Known rows, with every step that occurs
E > C > Z > F: [ 0.05  1.69 -0.02  0.28  2.14  0.87  1.59  0.79 -0.02 -0.35  0.15  0.54
  0.15  0.68  0.11  0.94 -0.62 -0.53 -0.12]
M > F > X: [-0.31 -5.76 -2.15 -0.04 -1.00  0.19 -0.12 -0.09 -0.34 -0.31  0.49 -0.25
 -1.37 -0.12  0.27  0.20 -0.05  1.35  0.19]
X > P > E: [-0.64  2.71  1.38 -0.70 -2.15  0.30 -0.40 -0.47 -0.38  0.10 -1.16  0.35
  0.66 -0.54 -0.53 -1.19  0.49 -1.25 -0.30]
Z > F > X: [-0.06 -4.07 -1.71  1.00  1.55  0.84  1.28  0.10 -0.27 -0.56  0.96  0.82
 -0.56  0.40  0.56 -0.14  0.20  0.08 -0.20]
M > S: [ 0.42  0.10  1.71 -0.43 -0.33 -0.06 -0.24  0.53 -0.40 -0.22  0.19 -0.36
  0.08 -0.02 -1.26 -0.28  0.85  0.40  0.17]
S > M: [ 0.37  3.12  1.47  0.43  0.04  0.45 -0.09 -0.22  1.56  0.46  0.02  0.44
  0.40  0.43 -1.70  1.64  0.36 -1.73  0.13]
M > F > Z: [-0.56 -6.31  0.98 -1.86 -2.66 -0.21  0.83 -0.44 -1.19  0.51  0.24 -0.25
 -0.84 -0.54 -1.71  1.16 -0.24  0.60  0.20]
F > X > P: [-0.44 -2.20 -0.19  1.13 -2.72  0.75 -0.98 -0.93  0.28 -0.25  0.05  0.12
  0.07  0.40 -0.52 -1.26  0.04  0.04 -0.46]
E > P: [-0.15  2.01  1.55 -0.05 -0.75 -0.31  0.56 -0.21  1.90  0.57 -0.69 -0.26
  0.16 -0.23 -1.91 -1.09  0.43 -1.78  0.33]
X > P > E > C: [ 0.05  4.37 -0.68 -0.39 -0.60 -0.53  0.73  0.02 -0.26  0.54 -0.74 -0.03
  0.72 -0.02 -0.58 -1.52  0.45 -1.06 -0.34]
F > X > P > E > C > M > S: [ 0.63  1.50  0.61  0.24 -0.18 -0.89 -1.69  0.42  0.17 -0.41  0.15 -0.34
  0.29 -0.04  0.07 -0.89  0.35  0.69  0.18]
S > M > F > X > P > E > C: [ 0.09  2.79 -3.45 -0.12 -0.16 -0.69  0.40 -0.24  0.02  0.37 -0.19 -0.13
  0.35  0.12 -0.06 -0.30 -0.02  0.05 -0.23]
P > E > C > Z > F > X: [-0.11 -1.29 -1.37  0.66  2.95  0.66  0.77  0.47 -0.22 -0.69  0.40  0.99
 -0.52  0.35  1.84  0.12 -0.46  0.25 -0.11]
X > P > E > C > Z > F: [-0.29  3.21 -0.42  0.06  1.31  0.82  1.16  0.41 -0.36 -0.42 -0.31  0.63
  0.68  0.46  0.42  0.30 -0.71 -0.57 -0.36]
C > M > S: [ 0.63  0.63  3.39 -0.20 -0.67 -0.34 -1.61  0.68  0.48 -0.36  0.14 -0.38
 -0.01 -0.16 -1.04  0.26  0.55  0.08  0.51]
S > M > F: [-0.03 -0.04 -1.44 -0.77 -1.43  0.06  0.22 -0.11  0.47  0.28  0.07 -0.49
 -0.32  0.00 -1.53  2.22 -0.15  0.12  0.31]
Z > F > M: [ 0.15 -4.23  1.27  1.35  1.76  1.05  2.15 -0.49 -0.62  0.21  1.43  0.24
 -0.02  0.08 -0.14  0.81  0.61 -0.35 -0.01]
X > P > E > C > M: [ 0.29  4.14  2.08 -0.09 -1.04 -0.69 -1.09  0.21  0.94  0.33 -0.69 -0.02
  0.42 -0.21 -0.44 -0.54  0.13 -1.48  0.16]
F > M > V: [ 0.23 -1.65  2.29 -0.10  2.07  0.20 -0.07 -0.25 -0.06  0.55  0.05 -0.69
  0.22 -0.23  0.63 -0.16  1.06  0.66 -0.09]

Rows
[-0.40 -5.89  2.37 -1.68 -2.93 -0.44 -0.26 -0.32 -0.47  0.40  0.19 -0.28
 -0.90 -0.66 -1.51  1.59 -0.48  0.31  0.47]  C > M > F > Z
[-0.13  0.84 -1.06 -1.10 -2.50 -0.81 -0.65  0.15 -0.01  0.16 -0.54 -0.90
 -0.19 -0.51 -0.57  0.39 -0.37  0.38  0.29]  X > P > E > C > M > F
[-0.45  1.27 -0.32 -0.37 -0.38  0.20 -1.12  0.12  0.00 -0.31 -0.79 -0.12
 -0.42  0.09  1.11  0.13 -1.04  0.74  0.04]  M > F > X > P > E > C > Z
[ 0.29  2.68 -0.98 -0.34  2.29 -0.62 -0.71  0.47  0.38 -0.12 -0.55 -0.17
  0.78 -0.02  1.60 -0.91  0.24  0.51 -0.37]  Z > F > X > P > E > C > M > V
[ 0.05  2.49 -1.67  0.08 -0.08 -0.51  0.43 -0.11 -0.23  0.33 -0.39  0.11
  0.36  0.07  0.14 -1.71  0.36 -0.52 -0.36]  F > X > P > E > C
[ 0.10 -1.47  1.56  1.01  3.16  0.87  1.59 -0.14 -0.56  0.10  0.86  0.39
  0.03  0.04  1.13  1.05 -0.03 -0.21  0.09]  P > E > C > Z > F > M
[ 0.02 -3.15 -1.89 -0.27 -0.19 -0.64 -0.71  0.26  0.04 -0.21  0.19 -0.21
 -1.24 -0.40  1.02  0.18 -0.18  0.97  0.42]  P > E > C > M > F > X
[-0.23  2.82 -0.62 -0.05  0.17  0.20 -1.31 -0.02  0.65 -0.20 -0.64  0.06
 -0.10  0.32  0.82  1.04 -1.16  0.43  0.08]  S > M > F > X > P > E > C > Z
[ 0.58 -3.36  0.96  0.83  1.84  0.42  1.25  0.05 -1.11 -0.23  1.54 -0.26
  0.23  0.06 -0.39  0.47  0.88  1.02  0.13]  Z > F > M > S
[ 0.28  2.01 -0.15  0.60  0.44 -0.43 -0.35  0.26  0.59 -0.14  0.02  0.38
  0.28  0.02  0.52 -0.46 -0.10 -0.87 -0.01]  Z > F > X > P > E > C > M
[-0.03 -3.72 -2.57  0.31 -0.37  0.21 -0.31 -0.29  0.47 -0.17  0.67 -0.06
 -1.00  0.18 -0.01  1.33 -0.19  0.94  0.22]  S > M > F > X
[ 0.03  2.22 -2.92  0.24  0.92 -0.29  1.45  0.06 -0.62  0.09 -0.04  0.38
  0.59  0.22  0.40 -1.43  0.23 -0.42 -0.50]  Z > F > X > P > E > C
[-0.12 -1.10  1.17  1.27  1.84  1.00  1.19 -0.56 -0.58  0.05  0.73  0.27
  0.43  0.19  0.91  0.64 -0.23 -0.04 -0.17]  X > P > E > C > Z > F > M
[-0.33 -0.87 -1.80  1.45 -0.54  0.94 -0.01 -0.45  0.09 -0.59  0.34  0.34
  0.32  0.89  0.32 -0.65 -0.75  0.42 -0.59]  E > C > Z > F > X > P
[-0.27  2.56  1.25  0.16  0.22  0.39 -1.25  0.11  0.39 -0.24 -0.84  0.34
 -0.10  0.27  1.03 -0.37 -0.76 -0.14 -0.05]  F > X > P > E > C > Z
[-0.10 -4.77  1.23 -1.56 -2.31 -0.87  0.23 -0.13 -0.51  0.62  0.30 -0.45
 -0.78 -0.46 -1.47  1.33 -0.50  0.42  0.41]  E > C > M > F > Z
[ 0.50  4.58  1.70 -1.28  2.07 -1.00 -1.08  0.87  0.74  0.40 -1.14 -0.43
  0.50 -0.39  0.89 -0.57  0.68 -0.25  0.06]  P > E > C > M > V
[ 0.35 -0.31  0.55  0.76  1.97  0.29  0.51 -0.04 -1.16 -0.36  0.92 -0.26
  0.73  0.14  0.51  0.16  0.18  1.23 -0.06]  X > P > E > C > Z > F > M > S
[-0.11  1.14 -3.18 -0.44 -0.75 -0.69  0.58 -0.08 -0.64  0.26 -0.35 -0.31
  0.05 -0.11  0.19 -1.22  0.09  0.38 -0.26]  M > F > X > P > E > C
[-0.67 -0.69 -0.31 -0.46 -2.35 -0.05 -1.53 -0.51 -0.18 -0.32 -0.71  0.11
 -0.16 -0.70  0.54 -0.61 -0.11  0.11  0.01]  C > M > F > X > P > E
[ 0.29  2.24  1.15  0.41 -0.59 -0.64 -1.35  0.11  0.97  0.09 -0.33  0.15
  0.04 -0.12  0.32 -0.76  0.04 -0.95  0.15]  F > X > P > E > C > M
